Known rows, with every step that occurs:
kadapa > guvi > rikal: [ -0.9   0.1  17.9  -1.7  18.3  17.5 -17.7 -10.5  20.7 -23.4  21.2  -4.2
   9.2 -12.3 -21.3  21.1  30.2  36.0   9.0  -3.2  -1.3  14.4]
fatum > vuvus: [-25.4 -13.4  17.0  -1.1  10.9  22.9   5.0  10.2   9.7 -23.3  25.7   6.7
  11.1  -8.1 -21.9  28.5  13.8  -4.1  -8.8  -5.1   4.1 -11.9]
sekiva > kadapa: [ -0.5   6.3  -3.5  -8.4  -6.0  18.4  -3.1 -10.0   8.4 -11.9   0.6   8.0
  -1.5 -10.6  -2.2   9.4  18.2  23.4  -8.0  -4.3  -5.2  14.7]
fupa > girizik > guvi > vuvus > zuga: [  0.3 -17.9  13.5 -19.6 -18.1 -24.8 -31.7 -12.7  -7.6  -9.4  10.1  27.2
  15.5  -7.9  -4.5   3.7  -4.1  -2.9   5.7 -10.3 -10.3  10.1]
zuga > girizik > guvi > vuvus: [-0.6 10.6 -1.7  9.1 11.1 -4.6 -8.8  0.8  0.6  1.2 16.3  0.0 12.4 -7.8
 21.7 -9.9 24.2 35.8  8.9  2.7 -5.0 18.6]
fatum > vuvus > sekiva > kadapa > guvi > girizik: [ 21.0   7.0 -13.2   1.0  13.3 -11.6  15.9   3.6 -34.3 -25.5  38.9   5.7
 -28.1  16.8 -50.9  -2.9  10.5  10.9  -5.1 -11.5  -6.8 -35.0]
guvi > vuvus > fupa > girizik > sekiva > kadapa > fatum: [  2.7 -23.5  13.5 -10.4   0.5 -35.1 -25.5 -34.5 -11.5  -1.2 -19.2   6.1
   5.5  -3.7  18.2 -24.9   8.7 -20.3 -16.2  14.6   0.4  19.0]
fatum > vuvus > fupa: [-16.4 -21.7  24.8  -5.5  13.8   5.5   7.5   3.0  27.4 -20.1  24.2  -2.1
  12.3  -4.5 -12.4  28.6  28.3 -24.0 -11.1   6.3  20.0 -14.3]
fatum > girizik: [-23.5 -14.4  10.4   0.1   0.3  33.5 -10.0  13.1   0.6  -7.0  14.7   2.5
   1.9 -35.3 -23.4  23.2  16.4 -15.4   2.0   0.7  12.2  -9.1]
girizik > guvi > vuvus > sekiva > kadapa > fatum: [ 17.1  -8.9   5.6   7.3   5.4 -33.9 -21.0  -4.3 -32.9 -13.8  19.1   4.1
   7.4  19.2  19.8  -9.1  12.9   5.4  -2.8  14.0  -3.4   6.7]
zuga > vuvus > fupa: [-13.5  -6.0   4.3 -18.4  20.2  27.0 -15.6 -10.3   2.4 -21.9   6.8   0.1
  12.6 -15.8 -19.5  26.4  23.9 -12.6   1.4  25.2   4.5  -0.3]
fupa > girizik > sekiva > kadapa > fatum > vuvus: [-19.0 -27.5  12.3   6.5 -10.0  -5.1  -2.9 -14.3 -33.1 -13.6 -12.8  14.4
 -11.8   4.4  -8.3  -3.9  -9.8 -26.4 -24.9  -4.6   6.2 -13.3]
guvi > vuvus > sekiva > kadapa > fatum: [ 10.5  -3.0  -1.0  -3.8   8.6  -6.2 -21.6 -14.8 -27.9 -21.1  10.0   2.2
  15.2   2.0  -2.9  -7.8  13.5  -6.3  -5.7  13.0 -22.6  15.1]
fupa > girizik > sekiva: [-21.2 -20.5  28.5  -2.8   7.3   2.5 -11.7   4.0 -11.3 -11.6 -17.5  15.8
 -10.7 -20.9  -5.7   4.7   3.1  -3.8 -11.4 -15.6  -3.9  -5.9]
fupa > girizik > sekiva > kadapa > guvi > rikal: [ 11.7  -0.5  17.8  11.4  -8.3 -19.6 -13.3 -25.8  -2.7  -7.7 -11.9  14.0
 -19.6   4.1  -3.5  -5.0   3.7  56.1  -7.0  -9.3  -6.5   1.9]
kadapa > guvi > vuvus > fupa: [ 10.9  -7.0  15.3 -13.4  42.6 -14.6 -22.8 -13.3  17.2  -8.7  25.7 -11.0
  23.9  -5.6  -8.2   9.5  37.0  13.4   9.9   6.3   6.0  23.5]
girizik > sekiva > kadapa: [ -8.7 -11.6  -0.3   7.7  -3.2  -1.1   6.4  -4.7  -7.1 -14.1  -5.7  11.8
  -8.5   5.7  25.3   2.1  -0.3  27.1 -12.5  -8.0   4.4  -0.3]
fupa > girizik > guvi > vuvus > zuga > rikal: [  5.6 -23.4   3.5 -14.1 -13.8 -13.5 -33.2 -30.8  -7.6 -29.3   5.1  23.4
   5.9  -3.8 -14.5  -3.4  -8.7 -13.1   4.2 -18.7  -9.2   2.3]
guvi > vuvus > fupa > girizik: [  0.4  -6.9  32.7 -25.7  12.8 -12.3 -30.0 -15.7  25.4   0.1  -0.8   7.2
  17.5 -29.2 -16.9  -1.7  30.1  -6.3  -5.0   9.1 -12.4  20.3]
kadapa > fatum > girizik > guvi > vuvus > zuga: [-17.0 -40.6  -8.2  -4.4 -18.1  -5.3 -32.9  -7.6 -32.5 -15.0  31.1   7.5
  25.0  -9.9   3.4  11.9  -6.8 -53.8  14.2   8.6  22.7   0.3]
sekiva > kadapa > fatum > vuvus > zuga: [-12.1 -24.9 -20.6 -11.2 -29.5  19.9  -1.1 -28.5 -22.4 -36.0  13.0  11.2
  13.7   8.9 -16.1  21.1  -7.5 -53.4  -8.6  -4.2   7.3  -3.6]
girizik > guvi: [-11.3 -12.9  18.6  -1.7  10.2   1.4  -8.9  15.0   6.2 -12.9  17.3   5.5
  -0.1  -7.7  10.4  18.7  21.7  10.2   1.4  -5.1  17.0   1.8]
fupa > girizik: [-12.3  -2.7  25.4 -19.2   4.2  23.7 -21.3  -0.9   4.9  -7.8 -12.1  12.7
  -2.7 -38.0 -34.3  10.8  20.4  -7.8  -6.1 -12.3 -13.1   8.9]
sekiva > kadapa > guvi > girizik: [ 14.3  17.8 -26.8 -22.2  10.6   9.6  -3.4 -14.6 -12.5 -14.7  19.6   1.0
 -22.2 -12.0 -35.4 -11.9  21.2  22.1   4.5 -15.7  -4.4  11.1]
fatum > vuvus > zuga > girizik > sekiva > kadapa > guvi: [  8.4  -8.3 -36.9  29.6 -15.2  -5.0  26.2 -23.6 -40.5 -23.6   5.2   7.6
 -11.8  34.0   6.5   5.0 -15.3   9.6   0.4 -21.9  10.9 -21.9]
vuvus > sekiva > kadapa > fatum: [  6.7  -6.7   0.7   0.2   2.8  12.2 -11.8  -7.8 -31.0 -26.5  -2.9  -1.0
  -4.5  -2.3 -10.7   6.3  19.4 -28.1  -9.4   3.6  -6.4  -0.4]

Rows:
[-15.0 -16.4 -26.7 -15.1  -2.1   7.0  -1.6 -16.2 -34.7 -24.9   1.9   3.7
 -19.7 -10.5   1.6 -25.2   1.3 -30.2 -10.3  -3.9   5.0   1.2]
guvi > girizik > sekiva > kadapa > fatum
[ 19.3   1.5 -32.6  23.9 -27.3  -2.9   7.6 -42.2 -14.9 -25.3  -5.4   5.9
  -8.3  19.3  20.6  -3.4  -3.6  36.9   7.6 -12.4  -2.3  -0.4]
vuvus > zuga > girizik > sekiva > kadapa > guvi > rikal
[ 11.0 -20.5  21.7  13.1   8.4 -40.8   6.8 -15.6  -9.0  -3.2  -2.7   7.5
 -21.7  22.6  -8.7   3.4   7.1  10.1 -17.2  -7.1  23.0 -23.6]
fatum > vuvus > fupa > girizik > sekiva > kadapa > guvi
[ 14.2 -15.5 -23.9   2.7  -2.4 -29.1  -9.2 -30.7 -29.9 -21.2  14.5  15.4
  13.0  29.1  19.7  -0.1 -18.4  30.7   7.3 -14.8  -4.5  12.8]
girizik > sekiva > kadapa > guvi > vuvus > zuga
[-21.3 -18.0 -25.4  -0.7 -14.4  41.2   2.3 -20.1 -28.6 -35.7   6.5  -1.8
  16.3  -9.5 -21.8  16.4   5.3 -73.6   1.8  -6.7   5.2  -5.8]
kadapa > fatum > vuvus > zuga > girizik
[-17.8 -27.7  20.3   6.7  20.5  16.6  -3.7  14.3 -30.3 -38.0  21.7  -2.6
   8.1   0.1 -29.9  24.5  15.7 -54.9 -10.3   3.4   2.7 -27.6]
kadapa > fatum > vuvus > sekiva
[ -4.7 -14.7  -4.8   7.0 -12.5 -14.9 -25.2  -8.5 -22.6   6.9  23.6   2.1
   7.7  -5.5  14.3  -8.0   5.3   0.5   1.8  20.1  19.3  10.4]
sekiva > kadapa > fatum > girizik > guvi > vuvus
[-15.1 -32.8 -14.3  -8.0  -2.4 -17.2  16.7 -18.7 -18.7 -27.0  18.1  -1.8
 -15.3  10.0   2.4 -18.1   5.9 -52.1 -20.7   9.3  27.0 -24.8]
guvi > girizik > sekiva > kadapa > fatum > vuvus > fupa
[ 21.2   0.2   6.3  20.1  16.1 -10.7  10.8   5.2 -26.4 -22.6  26.4   3.6
 -11.8  29.1 -29.2  20.6  12.7  24.3  -7.0  -8.3  -0.4 -27.1]
fatum > vuvus > sekiva > kadapa > guvi
[  0.6 -15.2  -1.4  11.9 -10.7  16.0 -12.1   2.2 -40.4 -14.6   3.7  -2.1
 -11.9 -13.9 -21.1   9.4  11.7 -41.9  -6.7  11.1   7.2 -20.7]
vuvus > sekiva > kadapa > fatum > girizik
[ -7.5 -20.0 -12.7  23.3  -2.3  -5.5  21.7 -22.7 -16.7 -14.5  -7.8 -11.3
  -5.8  15.9  27.1  -9.4  14.2 -36.9 -18.4  12.3  27.7 -15.1]
zuga > girizik > sekiva > kadapa > fatum > vuvus > fupa
[ 12.0  -7.6  39.6   1.1  11.7 -38.9 -26.8  14.5 -16.6  -4.0  11.9  19.0
  -0.3  -3.2  -8.4  -2.7  13.3  17.0  -2.8  -1.1 -19.0  -8.4]
fupa > girizik > guvi > vuvus > sekiva
[  4.0 -11.8  -7.2  23.1  10.0 -23.1  -8.2  -6.9 -28.6   5.2  20.8   5.4
  -0.6   9.4   8.8  -5.4  -8.0  45.7   4.0   0.8  10.0  -1.2]
fatum > girizik > sekiva > kadapa > guvi > vuvus
[ -6.9  -9.4  33.3  -9.3   0.9  -5.4 -21.1  10.0   0.8  -2.2  -2.9  14.4
 -12.0 -20.5 -10.7   9.1  19.1   4.3  -3.7 -11.1   6.2   0.7]
fupa > girizik > guvi
[ -2.3 -27.9  14.7  -6.8  -5.0 -17.1 -15.5 -26.6 -13.7  -7.2 -32.4   2.6
 -14.5  -8.4  11.0 -11.0  15.0 -43.0 -19.7   5.9  16.1   3.2]
vuvus > fupa > girizik > sekiva > kadapa > fatum
[  7.0 -20.8  31.8  -4.0  36.8 -39.8 -25.5 -13.4  -5.2  -1.2   0.9   2.4
   5.9  -1.9  -2.0  -7.0  17.3   9.6   0.1  -2.9   4.0   9.2]
kadapa > guvi > vuvus > fupa > girizik > sekiva
[ -8.2 -18.6  -3.8   9.7 -18.3   2.8 -15.4  -0.8 -25.4   0.6   9.7  -0.7
 -11.9  -9.1   6.9   5.8  11.5 -20.8  -0.9  11.1  35.1  -4.6]
sekiva > kadapa > fatum > girizik > guvi
[-10.5 -13.8  -9.4  -8.0  33.2   1.2   0.1   5.3 -27.5 -24.7  21.7  -1.2
 -19.5  -8.5 -18.8  -8.6  10.6   1.3   6.0 -22.3   8.8  -9.3]
kadapa > guvi > girizik > sekiva
[-31.1 -25.5   4.7  -4.3   4.8  41.9 -23.0   4.1 -18.3 -13.6   9.0  -7.9
   6.3 -39.6 -26.7  18.7  17.9 -57.9   2.8   7.1  19.7  -1.3]
kadapa > fatum > girizik
[ -1.9   5.6 -25.2  -9.8 -10.1  20.6 -10.5 -24.6  -5.1 -19.6   7.3   7.7
  28.4 -16.9  -1.7   0.2   7.3  -6.1  12.2  -6.1 -24.9  21.6]
guvi > vuvus > zuga > girizik
[ -8.4  -5.6 -22.0 -10.1  -6.0  -1.5  11.5  -7.3 -15.3 -18.6   7.7  12.6
 -24.7  -6.2   4.3 -20.8  -1.6  11.8 -10.9 -11.0  -2.2  -8.2]
guvi > girizik > sekiva > kadapa
[-14.1 -12.9 -10.3  -0.6 -15.5  31.2 -16.2 -10.2 -20.7  -6.2   1.5  -3.4
  -3.1 -26.0 -15.9   8.0  12.4 -33.9  -4.1   9.8  15.8   5.0]
sekiva > kadapa > fatum > girizik
[ 15.9  -0.2   7.8   3.6  13.8 -33.8 -21.0 -20.9 -24.1   4.0  -5.7  15.0
  -5.6   7.7  -0.2 -17.4  -2.5  55.2  -3.9 -12.1 -15.2  16.8]
fupa > girizik > sekiva > kadapa > guvi > vuvus
[-15.3 -39.2   6.2  10.9   0.9 -17.3  11.6 -15.9 -10.1 -22.4   5.3  -3.1
   0.5  21.9  22.0   6.7   7.3 -38.6 -22.6  12.2  33.0 -17.0]
girizik > sekiva > kadapa > fatum > vuvus > fupa
[ -9.3  -1.5  18.0 -26.0  10.4  20.9 -27.6 -15.0  -3.0 -12.0 -13.7   9.9
   1.2 -29.7 -41.2  17.2  21.4 -19.0  -3.5  19.6  -6.0  -1.8]
zuga > vuvus > fupa > girizik
[ 29.5  14.8 -18.0  -9.3  14.7  -5.8   0.6  -2.6 -32.9 -22.5  21.5   2.2
 -31.0  -0.1 -40.6 -11.3  21.3  13.0   2.6 -13.4 -12.7 -13.5]
vuvus > sekiva > kadapa > guvi > girizik
[-10.0 -29.4  -1.8  -0.6 -22.2 -14.1 -20.7   0.8 -12.3  -9.0  36.7  17.9
  19.8  -5.4   6.4  16.9  -9.0 -11.5  14.0   1.4  15.1  -8.7]
fatum > girizik > guvi > vuvus > zuga
[-15.3 -22.7  -5.8   3.7   0.8   7.6  -6.4 -13.8 -27.0 -21.3 -10.6   1.0
  -4.2   1.8  21.3  -2.3   2.1 -15.0 -12.1  -1.3  10.9   8.7]
girizik > sekiva > kadapa > fatum
[-33.1 -24.9  11.8  -6.1  15.9  31.6  -7.4   1.2 -10.7 -29.4  20.3  -3.4
  16.1 -12.0 -25.9  22.1  16.8 -46.4  -7.8   0.2  11.3  -2.4]
kadapa > fatum > vuvus
[  5.1 -10.8  -2.4   9.2  -5.2  -2.4 -22.0  -5.8 -38.2  -8.3  16.2   1.6
   8.3  -9.8 -13.4  -4.5   5.6 -20.9  -3.1  19.8  -8.3  -5.6]
guvi > vuvus > sekiva > kadapa > fatum > girizik
[  9.1   1.9   5.8   4.7  15.3 -23.2  -6.3  -6.6  20.1   3.1  14.6  -8.8
  14.6  -4.9  32.1 -10.6  38.8  15.9   6.2  13.4  11.5  14.7]
zuga > girizik > guvi > vuvus > fupa
[ 23.6   9.8 -14.3  20.3   1.1 -21.9  -9.4 -10.4 -39.0  -6.1   5.5  -4.4
   0.0  13.5  24.5 -24.2  20.1   7.8   0.4  12.9 -10.0   8.3]
zuga > girizik > guvi > vuvus > sekiva > kadapa > fatum
[ 18.4  -5.5   9.4  24.4 -12.3 -38.4  -8.0  13.0 -22.3   4.4  31.2  13.2
  -4.7  11.3  11.4  -0.7   2.0  32.6  -1.1  14.9   3.7 -22.2]
fatum > girizik > guvi > vuvus > sekiva > kadapa
[ -3.9 -22.1  52.8   3.0 -14.4 -33.3  -4.6  -4.0  42.0  -9.7  19.8  12.0
  -2.2   0.6  -6.3  16.9  26.2   5.8 -14.0  13.9  21.3 -23.7]
fatum > vuvus > fupa > girizik > guvi > rikal
